Each row was made from one path, in order. Every step used is in the known rows, and no mark comes twice. Write each row's path.
In the rows, zero is written as 128.
Known rows:
S K: [122 122 123 129 147 133 152 140 123 170 116 125 145 138 117 107 131 125
 134 126 129 144 130 126 149 106 125 141 129 123 146 137  57 119 122 130
 142 125 118 119 137 138 114 137 137 122  74 151 112 124 119 131]
Q A D N: [134 122 145 134 141 154 131 141 148 136 148  93 163 122 124 110 124  91
 130  70 115 141 125 137 130 110  92 134 139 138 131 170 102   4 100 117
 116  95 114 123 140 135 133  95 134 115  58 159 124 132 104 160]
K L: [148 118 152 148 135 115 137 138 128 137 105 124 133 134 102  95 140 138
 102 117 136 122 131 135 142 107 137 134 102  96 155 173 123 120 160 121
 123 119 103  84 121 148 135 139 122 137 127 134 133 141 115 122]
U L: [138 126 167 139 122 131 160 139 119 147 115 142 145 119  95 104 143 118
 143 131 132 135 135 125 137 118 139 139 118 105 132 137 137  81 145 106
 117 128 100  54 127 157 117 135 153 100 108 125 130 132 106 160]
E N D A Q: [128 123 122 130 163 121 166 137 135 170 121 123 165 124  94  61 125  65
 112 120 108 147 151 141 110 116  99 125 126 137  93 167 167  69 125 132
 126 100 160 130 139 171 125 119 132  74  55 133 126 169 125 149]
Z M K L A: [164 145 111 142 116 104 137 143 155 136 112 155 165 126 117  58 116 153
 105 134 146 135 124 147 168 107 139 156 112 104 149 147  79  96 167  88
 133 121 112 102 129 160 138 111 127 126 143 144 149 126 145 144]
Z M K B: [170 157 101 136 114 115 150 139 145 147 127 160 181 130 129  80 122 157
 151 148 143 134 134 135 149 116 146 145 124 108 128 127  60 100 161 119
 141 127 122 130 141 157 147 130 131 120 131 145 111 143 147 138]
B K L A D: [137 126 125 131 146 101 152 152 124 153 115 185 151 119 117  79 119 126
 116  98 126 128 109 149 133 100 132 153 106  78 163 161 120  75 104  98
 129 130 104  67 132 129 123 127 126 117  84 151 136 151 105 113]
M K L A D N: [171 121 119 140 149 110 115 143 138 124 111 115 157 122  90  67 102 145
 109  96 143 130 108 158 157  97 109 140 125 128 159 178  89  89 168 103
 132  98 105 110 122 144 138  95 119 125 101 156 159 115 138 172]
M Z: [167 133 162 154 134 139 150 147 134 103 131 111 163 142 103 133 149 138
 145 154 144 117 140 131 123 121 153 132 137 138 152 136  93 126 103 133
 130 138 136 104 161 138 136 123 129 148 150 126 131 159 118 154]
N D A: [153 131 138 141 176 135 162 134 130 177 116 119 162 131 116  98 126  96
 119 131 110 136 130 141 130 122 120 103 152 131 112 161 163  27 123 148
 131 115 152 126 123 140  98 113 146  93  48 143 134 138 111 156]
S K M Z T: [126 125 110 122 136 120 158 145 113 149 126 139 167 135 127  91 138 133
 114 138 149 138 132 133 175 104 130 144 121 109 159 144  40 139 124 113
 142 120 126 104 143 141 119 148 145 129 109 151 104 154 133 145]
M K B: [177 133  93 133 142 123 138 128 125 137 123 130 176 132 121  96 111 157
 171 130 145 129 134 133 136 108 147 127 145 134 142 144  70 112 157 148
 145 119 117 147 143 142 153 131 120 119 110 151 107 143 142 152]
E N: [114 121 124 134 135 126 150 142 136 141 122 120 141 126 107  91 136 103
 137 122 118 152 167 132 110 110 104 147 109 134 108 129 135 122 127 133
 125 114 132 126 156 161 150 138 124 103 106 127 122 144 130 131]
K S: [130 118 142 123 137 139 149 125 134 146 129 128 143 142 114 112 126 140
 126 117 133 127 138 123 154 112 130 130 130  99 115 127 112 140 148 120
 130 141 112 121 158 145 137  81 140 100 121 119  80 154 131 128]
T Z: [122 125 149 139 147 142 157 144 150  76 116 109 125 134 138 145 160 145
 100 136 142 126 143 137 136 112 170 126 131 112 126  93 115 122 100 117
 119 137 110 119 164 143 140 143 131 138  91 102 107 129 130 146]
S K M Z: [131 121 107 125 141 121 157 153 115 148 125 129 159 137 120 102 145 133
 114 143 145 139 128 133 169 104 129 145 124 108 160 141  43 135 112 113
 140 122 121 104 146 147 123 135 144 125 106 146 110 158 134 154]
Q A L: [143 116 131 136 118 149 138 133 145 160 133 109 153 129 137  96 138 112
 108  73 132 125 139 125 148 111 127 139 137 124 157 189 126  58  92 121
 117 104 108 112 159 140 143 142 124 117 110 165 136 170 110 163]
E N D A: [126 124 118 133 163 122 163 144 126 169 118 116 157 123 108  76 129  74
 131 125 105 152 156 141 110 115  97 124 127 140  95 151 165  68 121 140
 127  99 157 135 137 163 132 122 137  81  60 131 131 157 129 154]
L A Q: [125 113 159 139 135 134 140 110 189 121 119 141 165 140  94  76  89 103
  39 100 134 130 128 142 140 107 132 150 144 126 132 199 149  79  88  83
 118 134 121  84 157 140 112 101 119 122 129 154 151 140 117 112]
L K B: [171 136 105 140 121 119 146 131 127 157 132 131 153 146 150 143 114 140
 146 131 133 126 134 132 138 109 155 160 142  90 145 184 109 136 126 162
 131 137 112 116 157 142 143 172 114 114 105 153 102 158 126  99]
N D A L: [156 131 140 140 167 133 162 135 125 192 114 121 161 132 111  84 139 105
 112 112 118 123 125 143 136 124 115 101 149 121 116 173 167  43 125 149
 129 109 150 117 131 140 102 131 142  92  53 152 141 164 112 170]
N D A L K: [164 134 131 141 162 128 159 138 123 200 115 122 157 134 118  91 134 105
 112 111 119 122 121 145 144 122 117 114 151 111 122 185 169  52 124 153
 129 112 148 114 133 141 101 136 136  88  49 156 143 164 113 162]
S K E N: [104 124 104 123 154 110 148 141 123 182 106 111 158 124 105  94 147 106
 138 123 123 150 130 131 142  96 114 157 102 112 145 157  16 143 137 112
 151 110 126 109 149 144 136  95 127 115  78 158 110 135 129 136]
T Z M K: [141 144 121 136 134 127 156 151 155  80 117 131 143 128 140 112 154 159
 107 149 151 129 134 144 156 112 175 137 123 108 126  81  81 118 126  99
 126 134 113 127 158 156 146 133 132 133  99 105 114 126 149 162]
A L K: [158 132 132 144 107 125 135 138 131 182 121 130 130 140 118 102 151 153
 114  87 145 107 127 139 160 116 122 156 121  83 152 181 130 158 136 151
 125 128 109  86 170 139 131 186 112 117 111 163 142 172 117 139]
B K L: [150 128 117 135 141 102 160 154 109 158 114 184 144 119 116  95 134 133
 131 119 123 132 118 140 131 103 149 152  94  76 165 144 109 104 129 121
 132 137 104  78 133 137 127 146 124 111  94 143 114 143 107 110]
L K S: [157 125 112 131 122 121 139 130 133 157 131 127 131 142 136 134 114 142
 127 121 134 130 127 133 168 105 141 166 134  82 142 169 119 162 150 138
 128 145 106 106 161 148 132 121 122  93 104 134 101 136 127 112]
N D A L K M: [161 131 119 137 159 122 162 141 121 194 117 127 159 131 122  85 137 108
  95 112 123 124 121 149 155 120 115 116 145 101 125 185 165  56 129 147
 127 110 145 107 136 145 102 138 141  84  57 156 140 174 119 169]
B K: [139 134 113 131 139 118 163 148 122 161 124 186 147 120 128 108 132 130
 152 127 119 143 128 136 122 108 145 152 112  96 147 113 105  95 110 135
 135 149 115  96 152 130 119 142 127 103  85 144 107 128 106 108]
N D: [137 132 150 133 166 138 156 131 134 180 119 126 154 139 113  99 135 104
 131 124 120 129 138 137 121 127 104 107 139 124 111 126 160  55 126 160
 134 131 144 108 123 139 102 127 133 108  72 141 115 140 107 125]
B K M Z: [148 133  97 128 134 105 169 162 113 138 132 188 161 119 129 107 147 138
 128 144 134 136 126 142 144 106 150 157 106  80 162 118  89 111 103 118
 133 146 118  82 162 138 130 137 135 106 120 139 105 162 122 133]
B K L A Q: [147 121 123 133 142  98 158 145 134 151 113 192 156 122 108  73 110 118
  86 106 126 129 109 146 136  99 148 159 103  79 168 179 123  90 110  93
 127 135 106  64 137 139 122 131 119 108 104 151 128 152 110 106]
B K S: [137 127 109 117 141 118 167 145 114 166 130 188 149 124 126 104 125 135
 148 121 121 136 122 132 139 106 143 148 114  79 137 114 103 117 122 121
 137 150 110 102 159 134 130 103 136  85  90 132  77 152 117 113]
Q A: [137 114 125 138 130 150 138 130 151 137 135 102 154 126 146 115 119  99
 117  99 122 144 146 122 139 105 137 141 143 138 149 169 119  37  92 118
 118 113 111 124 146 141 139 116 129 114 107 149 126 131 108 143]
T Z M K E: [136 146 118 135 137 119 153 149 157  85 112 125 148 123 137 114 160 158
 107 150 149 128 130 145 156 109 176 143 115  99 132  92  55 128 135  91
 131 131 112 118 162 153 148 112 128 135 102 110 113 131 149 163]
T Z M K E N: [129 145 110 132 137 114 155 153 153  84 113 123 148 121 134 103 162 146
 106 147 146 134 137 147 150 107 167 147 109 103 125  92  63 132 132  88
 131 123 118 123 164 162 158 115 126 127  99 106 113 135 155 167]
U L K: [156 129 144 142 112 120 155 142 117 153 118 140 137 121 110 119 132 121
 142 131 133 134 128 131 151 112 147 164 122  87 150 164 143 102 149 117
 116 133  95  47 132 159 116 152 143  88  98 132 136 133 108 150]
M K: [165 128 103 138 142 124 128 132 137 134 117 124 149 125 108  90 119 153
 153 128 143 138 133 138 148 107 133 136 133 142 146 128  82 111 167 140
 140 125 116 132 140 143 132 120 121 114 104 145 138  99 131 157]
M K E: [158 133  97 135 145 106 121 128 141 142 106 115 163 115 100  91 136 147
 152 128 142 136 123 141 150  99 137 148 115 125 155 148  32 127 182 123
 151 122 116 113 149 135 140  74 112 120 113 155 134 108 133 163]

Write each row's path:
[146 125 124 137 124 121 151 149 134 105 131 131 159 133 116 112 158 145
  99 152 151 128 142 137 158 112 138 141 118 100 149 134  94 130 122 115
 125 134 124  90 163 148 138 132 138 130 164 130 120 173 135 157] : K M Z
[122 138  97 122 156  93 165 149 119 184 114 171 167 107 115  89 147 100
 153 122 109 146 126 142 111 102 124 160  89  86 139 133  81 104 124 124
 147 130 131  85 155 135 134  97 119  90  75 150 102 152 113 118] : B K E N D
[138 126 110 132 154 116 161 147 121 185 119 117 153 124 111  72 133  83
 124 111 112 142 149 145 122 114  96 135 126 124 106 173 171  89 122 144
 126  96 153 126 146 165 134 140 130  76  58 141 137 175 129 159] : E N D A L K
[178 129 112 154 125 118 151 148 125 150 120 119 153 128 120 109 142 138
  90 119 136 123 119 145 172 108 156 146 142 100 155 213 117 113 124 122
 119 108 129 109 169 144 126 144 139 101 101 155 163 174 129 190] : D A L K M Z
[134 126 112 124 149 133 162 137 110 176 124 130 169 145 131 113 123 129
 153 129 132 135 130 121 136 108 137 130 141 116 142 153  45 118 111 139
 148 120 118 135 139 138 136 150 136 126  76 159  84 164 129 126] : S K B
[107 131 121 134 141 105 137 132 144 151 106 105 158 115  97 100 160 105
 137 123 120 145 146 135 117 101 116 160  89 109 127 159  58 143 153 112
 141 116 130  95 164 143 154  74 113 118 123 144 117 142 127 130] : K E N
[153 126  93 137 113 109 138 138 138 147 128 136 129 134 144 126 130 143
 103 130 139 138 133 143 174 102 137 175 120  76 154 168 118 143 144 138
 123 140 105  88 158 149 126 160 121 103 118 147 125 132 129 115] : L K M
[172 117 109 140 144 107 119 135 140 121 104 123 153 125 102  69 102 150
 106 112 149 129 120 148 161  96 135 143 127 127 170 176  99 106 164 103
 135 110 104 107 124 146 139 108 115 127 124 151 163 116 139 162] : M K L A
[128 120 168 141 124 132 153 136 140 132 111 140 153 120 100  98 114 111
 107 116 132 137 132 134 143 110 138 148 135 111 139 164 155  57 114  77
 113 126  97  47 132 151 119 115 152 104 122 135 156 133 114 164] : U L A
[164 130 129 134 163 127 161 136 120 202 118 123 160 136 118  91 131 106
 111 108 120 119 119 144 152 121 115 111 151 103 117 185 166  67 131 146
 130 113 145 116 137 145 106 117 141  79  51 151 130 174 118 169] : N D A L K S
[140 111 154 149 137 115 130 136 150 124 102 123 142 136 107  87 112 132
  62 104 136 124 126 144 148  99 133 144 118 102 162 196 141  96 127  89
 119 115 100  74 125 140 136 118 121 144 143 143 158 140 123 124] : K L A
[143 122 119 135 143 100 153 151 125 152 111 184 148 120 121  88 114 129
 105 110 124 133 114 146 136  97 148 157 105  81 170 163 122  87 106 100
 129 134 102  73 136 133 128 131 122 115 108 149 132 146 113 110] : B K L A
[134 116 127 132 151 117 148 147 112 171 105 126 141 138 107  91 132 128
 115 118 134 134 120 131 158 101 129 141 112 103 165 168  60 127 141 117
 139 113 108  99 118 146 121 142 133 130  81 151 117 138 120 131] : S K L
[154 141 169 146 122 137 151 132 131 107 134 134 179 139 119 112 134 140
 149 145 151 117 150 132 135 120 156 129 136 143 149 143  90 134 121 133
 133 136 146 105 155 127 126 150 133 155 153 130 116 153 118 132] : M Z T
[171 129 117 155 128 124 145 140 130 165 115 119 142 128 120 109 134 134
 103 110 126 129 120 142 164 109 150 144 143 107 145 214 125 103 131 129
 119 109 124 118 162 140 121 145 135  97  82 159 162 154 122 175] : D A L K
[166 131 114 154 130 116 142 138 131 168 109 114 149 123 115 108 141 132
 101 110 126 127 115 142 164 105 152 150 134  99 149 222 103 111 139 123
 125 108 125 111 167 136 125 124 132 100  85 164 160 156 122 177] : D A L K E
[144 127 129 134 148 104 151 159 122 151 119 177 153 118 108  86 115 125
 108  94 118 134 102 155 132  99 122 154 103  79 160 165 112  70 113  98
 127 122 103  74 133 130 126 119 126 112  82 156 130 141 111 120] : B K L A D N
[139 117 169 146 145 118 125 141 145 124 112 118 146 132  91  82 114 126
  72  83 132 121 111 154 142 102 104 140 116  99 149 200 130  74 132  87
 117 102 103  76 121 136 132 102 126 143 112 151 158 143 120 137] : K L A D N
[168 127 107 150 125 118 147 141 129 163 116 123 143 126 124 104 137 137
  87 110 131 130 120 144 175 106 148 148 138  95 146 214 125 106 132 123
 119 108 122 113 165 143 121 147 139  93  90 159 158 158 128 179] : D A L K M
[162 134 104 139 108 109 144 139 131 132 133 139 151 134 148 123 128 147
 110 139 150 128 136 144 176 105 148 173 124  85 164 174 103 156 138 136
 126 139 120  83 162 145 127 170 122 118 138 143 121 151 130 119] : L K M Z T
[118 134 120 132 156 102 148 135 133 185 103 105 169 114  93  78 163  95
 124 112 117 133 134 142 123 106 106 143  99 104 122 181  83 115 149 117
 142 101 145  97 159 145 143  75 119 102  92 152 129 168 126 160] : K E N D A L
[131 117 162 142 144 114 127 134 146 126 106 125 144 133 100  76 117 127
  80  85 140 116 116 147 144 103 114 137 117  98 152 196 137  79 124  86
 120 113 103  68 118 134 129 114 126 148 113 145 164 151 113 127] : K L A D
[171 126 115 147 129 123 149 138 126 165 118 120 145 130 121 105 132 136
  99 106 128 125 117 139 171 108 150 143 144  99 141 214 124 114 138 122
 121 111 122 121 166 142 124 129 140  88  83 153 147 164 128 179] : D A L K S
[132 117 175 137 123 128 157 124 152 133 114 151 162 122  78  76 108  98
  80 111 136 131 125 135 144 112 142 149 130 107 135 189 161  61 118  68
 110 127 102  37 133 159 109 113 147  96 118 138 149 148 109 155] : U L A Q
[155 132 137 135 102 111 161 143 110 141 126 152 155 118 118 106 135 127
 130 138 148 129 131 136 171 111 153 165 117  77 158 169 130 115 153 105
 117 130 102  35 135 161 119 164 150  93 123 130 127 151 119 158] : U L K M Z T
[169 130 100 142 113 109 141 147 132 130 133 129 143 137 138 132 136 145
 105 144 146 129 131 144 171 105 147 174 126  83 165 169 107 153 129 136
 125 140 114  83 164 151 132 153 121 113 135 140 129 150 131 130] : L K M Z
[128 138  90 126 161  92 167 151 115 183 112 167 171 104 117  90 144  97
 148 127 104 150 121 144 115  99 133 157  96  89 139 151  80  91 122 116
 145 125 135  95 156 135 131  90 126  83  66 151 111 152 115 132] : B K E N D A
[163 118 108 137 109 135 139 144 139 153 141 106 157 130 148 104 138 116
  99  84 144 120 131 132 169 106 135 157 138 104 177 210 118  85  88 120
 116 106 109 101 168 147 148 150 120 113 124 165 138 186 118 171] : Q A L K M Z
[157 122 135 150 146 130 157 119 156 136 119 131 164 127  89  90 116 101
  73 128 119 139 124 135 144 110 160 132 142 129 121 210 123  68 131 109
 118 117 139 121 151 151 103 110 140  91  73 145 139 140 113 151] : D A Q
[158 126 130 133 109 125 138 135 126 185 125 134 131 143 119  98 146 157
 112  84 148 103 122 135 172 116 124 154 122  70 148 180 129 174 144 142
 126 130 106  90 175 142 137 163 117 104 115 156 122 187 125 142] : A L K S
[143 109 161 144 137 111 135 124 161 125 104 135 151 137  87  69 105 117
  35  98 140 116 119 144 150 102 137 146 114  99 158 223 146  99 129  80
 117 118 106  66 127 151 125 121 116 136 137 147 152 153 120 116] : K L A Q
[167 131 119 141 103 117 140 146 125 167 126 133 140 139 118  98 161 159
  99  99 157 102 124 143 174 115 126 159 117  71 165 182 117 173 129 140
 123 126 111  75 177 145 138 184 116 119 135 160 141 195 127 155] : A L K M Z
[128 115 139 132 157 118 138 151 122 160 111 118 151 137 100  81 113 120
  92  94 130 135 105 146 157  97 100 143 121 107 160 186  63  94 125  94
 134  98 107  95 119 140 121 112 136 132  69 164 135 135 126 142] : S K L A D N
[126 125 182 138 131 133 149 141 137 134 120 133 158 117  84  91 116 107
 119  96 127 136 118 145 136 113 104 143 131 108 126 166 144  34 119  75
 112 113  99  47 126 146 116 100 158 105  89 142 156 133 110 174] : U L A D N
[145 145 116 134 134 126 161 149 148  81 120 134 155 131 147 118 149 161
 114 151 151 125 134 141 148 113 180 132 130 102 125  92  75 116 120 104
 129 131 113 133 160 156 154 141 132 133 103 107 100 144 153 159] : T Z M K B
[128 110 132 130 151 114 145 136 134 163 105 132 154 140  97  68 110 114
  71 105 136 130 111 137 162  97 129 147 120 106 165 202  77 112 120  89
 134 111 109  88 122 149 115 125 128 128  88 160 133 146 123 127] : S K L A Q
[159 127 131 153 135 133 149 138 132 156 112 119 148 127 109  97 142 134
 103 110 126 128 126 138 153 113 146 128 141 120 134 195 124  88 127 122
 120 107 128 124 160 137 122 135 142 105  90 154 159 155 121 182] : D A L
